Known rows, with every way that one mark hangs from another
z612(z65(z128)): [-1.47 -2.85 -1.34 -0.81  0.96 -1.08  2.09  0.23 -0.74  0.16  3.07  0.14
  0.19  4.14  0.48  1.01 -1.88 -0.86  0.21 -0.80  2.43 -2.30  0.40]
z612(z65(z987)): [-0.79 -2.84 -0.66 -2.72  0.16 -0.83  0.36 -0.90 -0.58 -0.98  2.51 -1.91
 -1.16  2.41  2.19  0.81 -2.35 -0.15  0.13 -0.41  2.61 -2.18  1.22]
z920(z128(z95) z612(z65)): [ 1.01 -1.13 -1.49  0.37 -0.11 -0.22  1.86 -1.95 -0.25 -0.35  2.72  1.73
 -1.65  0.09  0.69  0.04 -0.91  2.51  0.76  0.36  3.31 -3.98 -0.27]
z65(z128(z95) z612 z987): [-3.10 -3.45 -0.33 -1.88 -2.88 -2.07 -0.48 -4.94  0.70 -1.77  3.24 -0.97
 -0.98  3.29  0.92 -1.50 -3.07  2.19 -2.89 -0.02  4.05 -0.50 -0.86]
z642(z95): [-1.50  0.46 -1.46 -1.72  0.15 -1.51  1.41 -1.91 -2.70 -1.09  0.54 -1.94
 -2.25  2.87  1.89  1.52 -0.88  1.18  1.55 -0.35  5.36 -1.02  0.61]
z612(z65): [ 0.17 -1.92 -0.40 -1.19  0.64 -1.07  1.42  0.54 -1.71 -0.13  2.23 -0.93
 -0.34  2.53  1.69  1.74 -1.62 -0.09  1.20 -1.00  3.01 -2.98  0.02]
z65(z128(z95 z817)): [-2.23 -2.33  0.14  1.28 -1.07 -1.45  0.90 -2.86  1.25 -0.74  3.27  0.40
  0.50  3.06  2.31 -1.38 -2.57  1.94 -2.63 -0.74  3.12 -3.67 -0.90]
z920(z128(z95(z110))): [-1.60  0.03 -0.27  0.89  0.99 -2.81  2.58 -2.26  1.19  0.48  1.50  2.04
 -1.62  2.46  0.55  1.23 -1.25  4.66  1.88  0.27  3.44 -2.08 -1.44]
z612(z65(z128 z987) z920): [-3.17 -4.16 -1.33 -1.61  1.28 -0.78 -0.08 -1.09  1.90 -2.21  3.06  0.02
 -0.23  4.78 -0.07 -0.85 -3.38 -1.82 -2.24  0.05  2.25 -1.32  1.40]
z65(z128(z817) z987): [-4.32 -3.52  0.05 -1.45 -0.59 -0.16 -0.70 -3.10  1.12 -1.87  2.57 -1.58
 -0.36  3.69  1.79 -2.03 -3.00  0.83 -2.60  0.54  2.95 -2.16  1.16]
z298(z65(z128(z95) z612)): [-2.19 -2.33  0.09 -0.97 -3.35 -2.97  1.07 -3.14 -0.34 -1.89  1.86  1.44
  0.18  2.31  0.26  0.08 -3.48  1.38 -3.16 -1.50  4.30 -0.26 -0.69]
z298(z65): [-1.91 -0.32  0.09 -1.96 -1.05 -1.32  0.82 -0.66 -1.56 -0.97  0.34 -0.14
 -1.08  1.46  1.46  1.11 -2.27  0.44 -0.80 -2.28  4.34 -1.12  0.95]
z128(z65 z95): [ 1.38 -1.73 -0.06  0.42 -1.31 -0.69  0.44 -3.32 -0.40  1.14  1.68  0.53
 -1.15  2.30  1.73  0.06 -1.17  1.68  0.70 -1.56  4.25 -3.90 -2.05]
z612(z65(z987) z920): [-1.51 -3.08 -0.38 -1.90  1.11 -0.75 -0.62 -0.85  0.92 -2.66  2.32 -0.95
 -0.76  3.26  1.07 -0.11 -3.18 -0.88 -1.14 -0.30  2.81 -2.08  0.99]
z128(z65(z612(z920(z987))) z817): [-1.01 -4.31  1.16 -0.13 -1.32  1.31 -3.36 -5.17  0.76 -4.37  0.16 -1.03
  1.13  5.23 -1.21 -0.46 -3.10  1.01  0.40  0.16  4.36 -4.62 -3.03]
z128(z65(z612) z95(z642) z817): [ 0.74 -2.63  2.99  2.63 -1.58 -0.03 -1.48 -3.51  0.94 -2.94  1.70  1.06
  0.35  2.59  1.42 -0.53 -3.66  2.92 -0.33  0.75  5.68 -4.45 -4.59]
z920(z128 z612(z65)): [ 0.17 -1.32 -1.33 -0.77  0.92  0.78  1.25 -0.90 -1.55 -0.87  2.00  0.74
 -1.56  0.88 -0.38  0.46 -0.68  1.43  1.84  0.97  3.48 -3.31  0.57]
z95(z642): [-2.92  0.54  0.84 -0.13  0.71  0.32 -0.15  0.16 -0.50 -1.11  1.47 -0.45
 -2.06  3.41  1.76  0.03 -1.93  1.32  0.89 -1.36  5.54 -2.20 -1.71]
z298(z65(z128)): [-3.44 -1.31 -0.90 -1.87 -0.82 -1.32  1.40 -0.84 -0.74 -0.65  1.11  0.87
 -0.45  2.97  0.24  0.24 -2.62 -0.41 -1.68 -1.94  3.82 -0.38  1.18]
z920(z128(z95) z612(z65) z987): [-0.18 -1.08 -2.76 -1.34 -0.83  0.80  1.27 -3.59  0.74 -0.20  1.92  1.08
 -1.71  1.25  0.39  0.10 -0.85  2.45  2.11 -0.63  2.53 -5.00 -0.79]
z920(z128(z65 z817) z612): [ 0.63 -2.33  0.30  1.05  0.00  2.38 -0.97 -4.00 -0.76 -1.52  0.74  1.19
 -0.94  1.02 -0.73 -1.22 -0.85  2.46  1.53  2.17  4.50 -4.94 -0.77]
z128(z95(z110) z817): [-0.60 -0.82  2.32  0.69  0.12 -2.63  1.51 -1.63  1.07 -1.86  1.59  0.80
  0.13  2.18  2.41  0.87 -3.39  3.62 -0.24 -0.03  3.11 -3.71 -1.66]
z65(z128 z612): [-2.97 -2.77 -0.05 -1.26 -1.30 -1.14 -0.06 -2.48 -1.71 -1.78  2.40 -1.07
 -0.36  4.51 -0.71 -0.04 -2.02  1.46 -0.69 -0.10  4.60 -0.56 -1.14]
z642(z95(z110)): [-1.35  0.92 -0.32 -2.26  1.59 -3.05  2.53 -1.12 -2.11 -1.84 -0.42 -0.40
 -2.12  3.64  0.78  2.86 -2.04  1.82  3.01  0.81  4.63 -0.22  0.07]

Rows
[ 0.37 -2.39 -0.13  0.66  0.96  1.10  0.68 -1.29 -0.69 -2.10  2.11  0.68
 -0.40  0.58  0.34  0.03 -1.65  1.83  0.94  2.07  2.95 -4.81  0.52] -> z920(z128(z817) z612(z65))
[-3.06 -2.80  1.09 -0.60 -0.05 -2.64  1.12 -3.47  3.04 -1.92  2.45  0.97
 -0.08  3.46  1.81 -0.96 -4.42  2.45 -2.41  1.08  2.12 -2.22 -0.20] -> z65(z128(z95(z110) z817) z987)
[-0.27 -3.94  1.00 -0.87 -0.84  0.71 -1.76 -3.94  0.36 -1.44  1.19 -1.52
 -0.42  2.43  1.79 -1.14 -2.58  0.95 -0.33  0.75  3.59 -4.01 -0.16] -> z128(z65(z987) z817)
[-3.53 -3.16 -2.33 -1.68  1.16  0.22  0.46 -1.21  1.71 -1.49  2.19  0.11
  0.35  6.35 -0.83  0.14 -2.55 -1.73  0.25 -1.68  2.00 -3.08 -0.14] -> z612(z65(z128) z920(z987))
[ 0.40 -2.76 -0.39 -1.13 -1.91 -0.65 -0.55 -4.89  0.67  0.46  1.82 -0.54
 -1.84  1.91  2.23 -0.89 -1.99  1.59 -0.40 -0.83  3.96 -3.10 -0.95] -> z128(z65(z987) z95)
[-1.26 -3.12 -1.29  1.11 -0.13 -0.15 -1.19 -5.53  3.08 -0.53  1.71  1.34
 -1.68  2.92  0.02 -2.05 -1.53  2.31 -0.49  0.39  3.87 -2.92 -0.79] -> z612(z920(z128(z65(z987) z95)))
[-1.88 -2.17 -1.40 -1.74  0.90  0.29 -0.23 -0.96  0.84 -1.88  1.42 -0.91
 -0.16  4.87  0.35  1.07 -2.31 -0.83  1.26 -1.93  2.56 -3.84 -0.57] -> z612(z65 z920(z987))
[-4.45 -2.36 -1.09 -3.37 -1.45 -1.10  0.43 -2.26  0.43 -1.17  1.19 -0.15
 -1.28  2.70  0.86 -0.82 -3.35 -0.62 -2.88 -1.20  3.37  0.31  2.36] -> z298(z65(z128 z987))
[-0.05 -4.20  0.89 -0.58 -2.34 -0.91 -2.56 -5.72  1.24 -3.17  1.79 -0.18
 -0.80  3.20 -0.05 -1.39 -3.34  1.54 -2.07  0.28  4.92 -2.14 -2.24] -> z128(z65(z612(z920) z987) z95)
[-3.16 -3.06  0.94 -2.28 -1.32 -0.70 -2.66 -3.47 -0.10 -4.56  1.67 -2.19
 -1.26  3.75 -0.23 -1.05 -3.38  1.41 -2.06  0.37  5.10 -0.34 -0.53] -> z65(z612(z920) z987)
[-1.70  0.17  3.19  1.80  1.08 -1.88  1.09 -0.37  2.28 -2.66  1.41  2.02
 -0.52  2.70  2.60  0.44 -4.21  3.37  0.01  0.25  4.17 -3.68 -3.06] -> z128(z95(z110 z642) z817)
[-1.54 -2.24 -1.36  1.31  2.54 -0.65  0.83 -0.35  0.81 -1.23  2.17  1.00
 -0.30  3.54 -0.48  0.77 -1.25  0.81  1.10  0.22  2.92 -2.77  0.14] -> z612(z65 z920(z128))
[-2.25 -1.94  1.37 -1.35 -1.53 -1.55 -1.18 -1.59 -1.08 -4.52  0.31  0.22
 -0.14  2.61 -0.70  0.67 -3.75  0.41 -2.31 -1.12  5.37 -0.03 -0.42] -> z298(z65(z612(z920)))
[ 0.93 -4.84  1.86 -0.05 -3.14 -0.82 -2.02 -6.17  0.72 -2.71  2.06 -0.96
  0.22  1.68  1.76 -1.25 -3.54  2.81 -1.73  1.21  4.20 -3.75 -2.03] -> z128(z65(z612 z987) z95 z817)
[ 0.56 -3.70  0.96  0.17 -1.84 -0.33 -1.07 -5.20  1.53 -0.92  1.95 -0.62
 -0.45  1.56  2.95 -1.56 -2.86  1.95 -1.50  0.20  3.38 -4.69 -0.85] -> z128(z65(z987) z95 z817)
[-0.94 -2.23 -1.41 -0.95  0.32  2.08  0.00 -2.74  0.37 -2.04  1.29 -0.02
 -0.29  1.82  0.15  0.02 -1.43  1.77  2.08  1.00  2.22 -5.74  0.10] -> z920(z128(z817) z612(z65) z987)
[-2.30 -4.85 -0.34 -1.15  0.46 -0.62  0.48 -1.55  1.40 -1.71  3.41 -0.92
  0.83  3.61  1.77 -0.70 -3.57 -0.66 -1.91  0.97  1.47 -3.03  1.58] -> z612(z65(z128(z817) z987))
[-3.29 -1.85 -0.26 -2.11 -0.22 -2.87  1.67 -2.97  2.15 -0.72  2.34  1.00
 -1.49  3.65  1.05 -0.49 -3.51  1.94 -1.38  0.12  2.62 -0.69 -0.07] -> z65(z128(z95(z110)) z987)
[-0.49 -3.57 -0.05  1.66 -0.10 -1.85  2.12 -1.27  1.56 -0.61  3.91  1.14
  1.66  3.01  2.44 -0.05 -3.12  0.49 -1.97 -0.33  1.62 -4.52 -0.35] -> z612(z65(z128(z95 z817)))
[ 0.22 -2.26 -0.32 -3.89 -0.61  0.74 -0.16 -1.47 -1.38 -2.52  2.17 -1.25
 -2.13  0.66  1.27 -0.26 -2.76 -0.20 -0.36  0.43  3.28 -2.57  1.52] -> z920(z612(z65(z987)))
[-3.44 -1.92 -1.40  0.32 -1.55 -0.55 -1.28 -5.51  2.17 -2.32  1.47  0.15
 -0.78  4.38 -0.95 -0.67 -1.39  4.06  0.37 -0.64  4.22 -2.79 -2.77] -> z65(z612(z920(z128(z95) z987)))
[-0.86 -1.89 -2.37 -2.56 -1.42  0.62  1.34 -2.95  0.67 -0.82  2.69  0.96
 -0.94  2.74  0.43 -0.46 -2.35 -0.06 -0.25 -1.47  2.09 -4.34 -0.65] -> z920(z612(z65(z128(z95))) z987)
[-2.81 -3.69  1.26  0.04 -1.23 -0.75 -0.60 -2.93 -0.90 -2.99  2.56 -1.08
  1.12  4.12 -0.03 -0.55 -3.02  1.74 -1.84  0.86  4.17 -2.02 -1.11] -> z65(z128(z817) z612)
[-0.69 -3.34 -0.43 -0.99  0.36  1.16 -0.34 -2.66  0.47 -2.78  2.20 -0.14
 -0.93  0.34  0.86 -1.12 -2.35  1.70 -0.20  2.84  2.53 -4.02  1.66] -> z920(z128(z817) z612(z65(z987)))
[-1.88 -0.25  2.12  2.16 -0.30 -0.45 -0.10 -1.31  1.56 -1.88  2.35  0.54
 -0.75  2.12  3.56 -1.03 -3.12  2.92 -1.26 -0.74  4.82 -4.49 -2.60] -> z128(z95(z642) z817)
[-4.11 -3.47 -0.20 -3.69 -2.78 -1.70 -0.62 -3.44 -0.27 -2.96  1.31 -0.50
 -0.64  2.77 -0.22 -0.53 -4.09  0.18 -3.09 -0.05  4.08  1.27  1.19] -> z298(z65(z128 z612 z987))
[-2.41 -2.26 -2.37  0.15  0.97  1.84 -1.39 -4.58  1.74 -0.27  0.14  0.66
 -1.07  5.17 -1.84 -0.47 -0.28  1.41  2.88 -0.76  3.81 -3.99 -1.65] -> z612(z920(z128(z65) z987))
[-3.38 -0.69  2.23  2.16  1.50 -1.89  1.62 -0.57  3.31 -2.18  2.10  3.12
  0.10  4.23  1.47 -0.34 -4.57  2.63 -1.04  0.56  3.52 -2.91 -2.69] -> z65(z128(z95(z110 z642) z817))
[-0.10 -1.12 -1.45 -3.70 -0.69  1.67  0.24 -1.67 -1.40 -1.65  1.22 -1.08
 -1.51  2.24  0.38  0.72 -1.77 -0.14  2.02 -1.22  3.01 -4.41 -0.13] -> z920(z612(z65) z987)
[-3.69 -4.66  0.97 -1.59 -1.79 -0.66 -1.71 -4.24  0.35 -3.60  2.63 -1.95
  0.32  3.85  0.52 -1.63 -3.69  1.54 -2.85  1.67  3.66 -1.26 -0.02] -> z65(z128(z817) z612 z987)
[-2.39 -2.56  0.72 -3.95 -3.02 -1.67 -1.14 -3.15 -1.38 -3.36  0.56 -1.53
 -1.19  1.31  0.92  0.33 -3.63  1.15 -2.21 -0.47  4.75  0.50  0.89] -> z298(z65(z612 z987))
[-3.84 -0.75 -2.35  0.65 -0.23 -0.11 -0.29 -4.48  2.84 -0.51  1.40  0.59
 -1.40  4.20  0.32 -1.11 -0.71  3.25  0.64 -1.82  3.48 -3.67 -1.68] -> z612(z920(z128(z95) z987))
[-4.25 -3.16 -0.11  0.52 -0.40  0.74 -2.54 -4.86  1.70 -4.16  0.78 -0.96
  0.47  4.78 -1.35 -0.72 -2.10  3.47  0.51  0.80  4.02 -3.54 -1.91] -> z65(z612(z920(z128(z817) z987)))
[-3.28 -3.31  0.01 -0.29 -1.62 -1.27 -0.12 -4.21  2.41 -1.31  3.37 -0.53
 -0.20  2.77  2.78 -2.44 -3.35  1.76 -3.63 -0.06  2.75 -3.03  0.35] -> z65(z128(z95 z817) z987)
[-2.75 -2.24 -2.69 -0.20  1.77  0.48  0.20 -1.80  1.79 -0.92  1.49  0.17
 -0.34  4.81 -0.80  0.56 -0.96  0.72  2.45 -0.83  2.29 -3.76 -0.36] -> z612(z65 z920(z128 z987))
[-3.38 -3.09  0.12 -1.08 -2.45 -1.90  0.43 -3.84  2.48 -2.08  2.18  0.94
  0.14  1.55  2.69 -1.86 -4.56  0.79 -5.05 -0.82  2.67 -1.92  1.58] -> z298(z65(z128(z95 z817) z987))
